Each row was made from one walk, in order. Every step used is in the known rows, and no mark comes twice. Write each row's walk.
Known rows
p z q d: 2  34  -24  24  -28  11  11  26  -37  -3  46  12  27  2  -3  18  16  0
x d q z: 44  36  10  19  -3  -15  -3  12  -20  7  35  49  -11  7  -46  0  22  -34
q z p: -16  20  5  1  -25  12  27  23  -12  9  26  34  -7  4  4  31  13  -18
p d q z: 61  37  -7  9  1  -8  -5  22  -15  -1  25  74  0  5  -36  14  19  -18
p d q: 72  36  -1  22  13  -4  -16  29  -20  -7  18  66  -1  3  -34  -4  10  -32
q d w: 15  29  -11  18  -4  -5  18  17  -16  12  19  57  -10  2  26  18  6  -8
q z x d: 1  13  15  21  -33  18  32  41  -15  4  37  49  -21  7  -34  17  23  -24
z p d x: 24  25  5  21  -5  14  0  69  17  3  30  73  -15  7  2  16  11  -32
z q: -15  27  2  8  -19  -2  37  4  -33  4  26  -5  14  -1  12  9  10  -29
w d: -20  13  21  13  -7  -5  15  -16  -5  -1  23  28  -1  -14  -20  -18  16  3
z p d w: 22  36  13  18  -1  22  25  49  -15  -2  22  63  -16  2  18  8  12  -40
z p d q: 56  44  12  26  6  14  -5  49  -29  0  24  69  -2  1  -29  1  5  -60
w d p z: 36  29  12  9  6  14  -18  -5  30  1  41  40  2  -15  -23  -14  33  -8
z q d w: -13  45  -7  17  -17  -3  54  13  -41  19  29  28  8  -2  37  21  7  -30
p z q d x: 10  39  -31  14  -21  5  8  39  -5  9  49  26  19  6  15  30  18  -8
q d p z: 71  32  -23  24  0  10  -35  36  16  10  41  66  3  3  -9  18  21  -3
x d: 18  13  17  35  -8  -6  -10  26  -13  -2  30  33  -14  5  -29  -19  18  -11
p z: 28  16  -17  7  -10  12  -18  16  -2  -21  28  11  8  8  -6  8  21  7
p d: 37  12  -1  24  -5  0  -11  37  -8  -11  21  57  -4  3  -17  -2  15  4
z x d p: 48  26  25  34  -4  23  6  52  8  15  37  66  -24  1  -27  -2  19  -65

Write each row's walk
38  28  1  15  5  2  10  28  -5  -7  16  61  -13  4  11  2  17  -12 -> p d w
30  36  -5  -7  -13  14  35  16  -24  8  21  52  -3  4  -18  36  9  -57 -> d q z x
53  37  -4  8  -10  19  22  43  -25  0  26  86  -4  4  -37  28  15  -46 -> p d q z x
63  40  5  28  -4  34  -8  46  -27  -16  42  40  -3  9  -53  -4  21  -61 -> p z x d q
23  44  4  -2  -7  7  21  16  -25  14  25  43  -2  3  -10  30  8  -56 -> d q z p
30  29  14  8  -5  40  11  18  22  0  45  49  -2  -15  -23  -1  29  -35 -> w d p z x
-10  45  27  2  -7  6  35  -8  -22  15  33  48  -1  -15  -29  6  15  -44 -> w d q z p
15  35  22  9  10  -10  8  -23  -17  4  21  39  5  -16  -35  -21  11  -34 -> w d q
22  20  12  29  -10  20  3  57  -16  -6  26  59  -8  2  -14  4  10  -23 -> z p d
-13  29  -9  27  -27  -6  33  20  -45  15  33  23  17  -3  4  16  4  -13 -> z q d
9  38  8  8  -13  18  36  43  -9  5  29  71  -18  5  17  29  22  -24 -> q z p d w
20  15  -13  5  -20  38  9  37  -9  -20  31  22  5  7  -9  22  17  -21 -> p z x
3  50  -22  13  -19  14  32  19  -36  1  43  16  18  3  31  23  18  -15 -> p z q d w
0  29  16  10  -23  21  52  34  -13  6  35  55  -28  8  1  20  26  -41 -> q z x d w
3  31  -13  4  -22  14  17  11  -27  -13  38  -17  26  4  5  11  22  -14 -> p z q
38  28  19  21  -18  20  20  46  14  21  45  74  -26  3  -29  18  28  -48 -> q z x d p
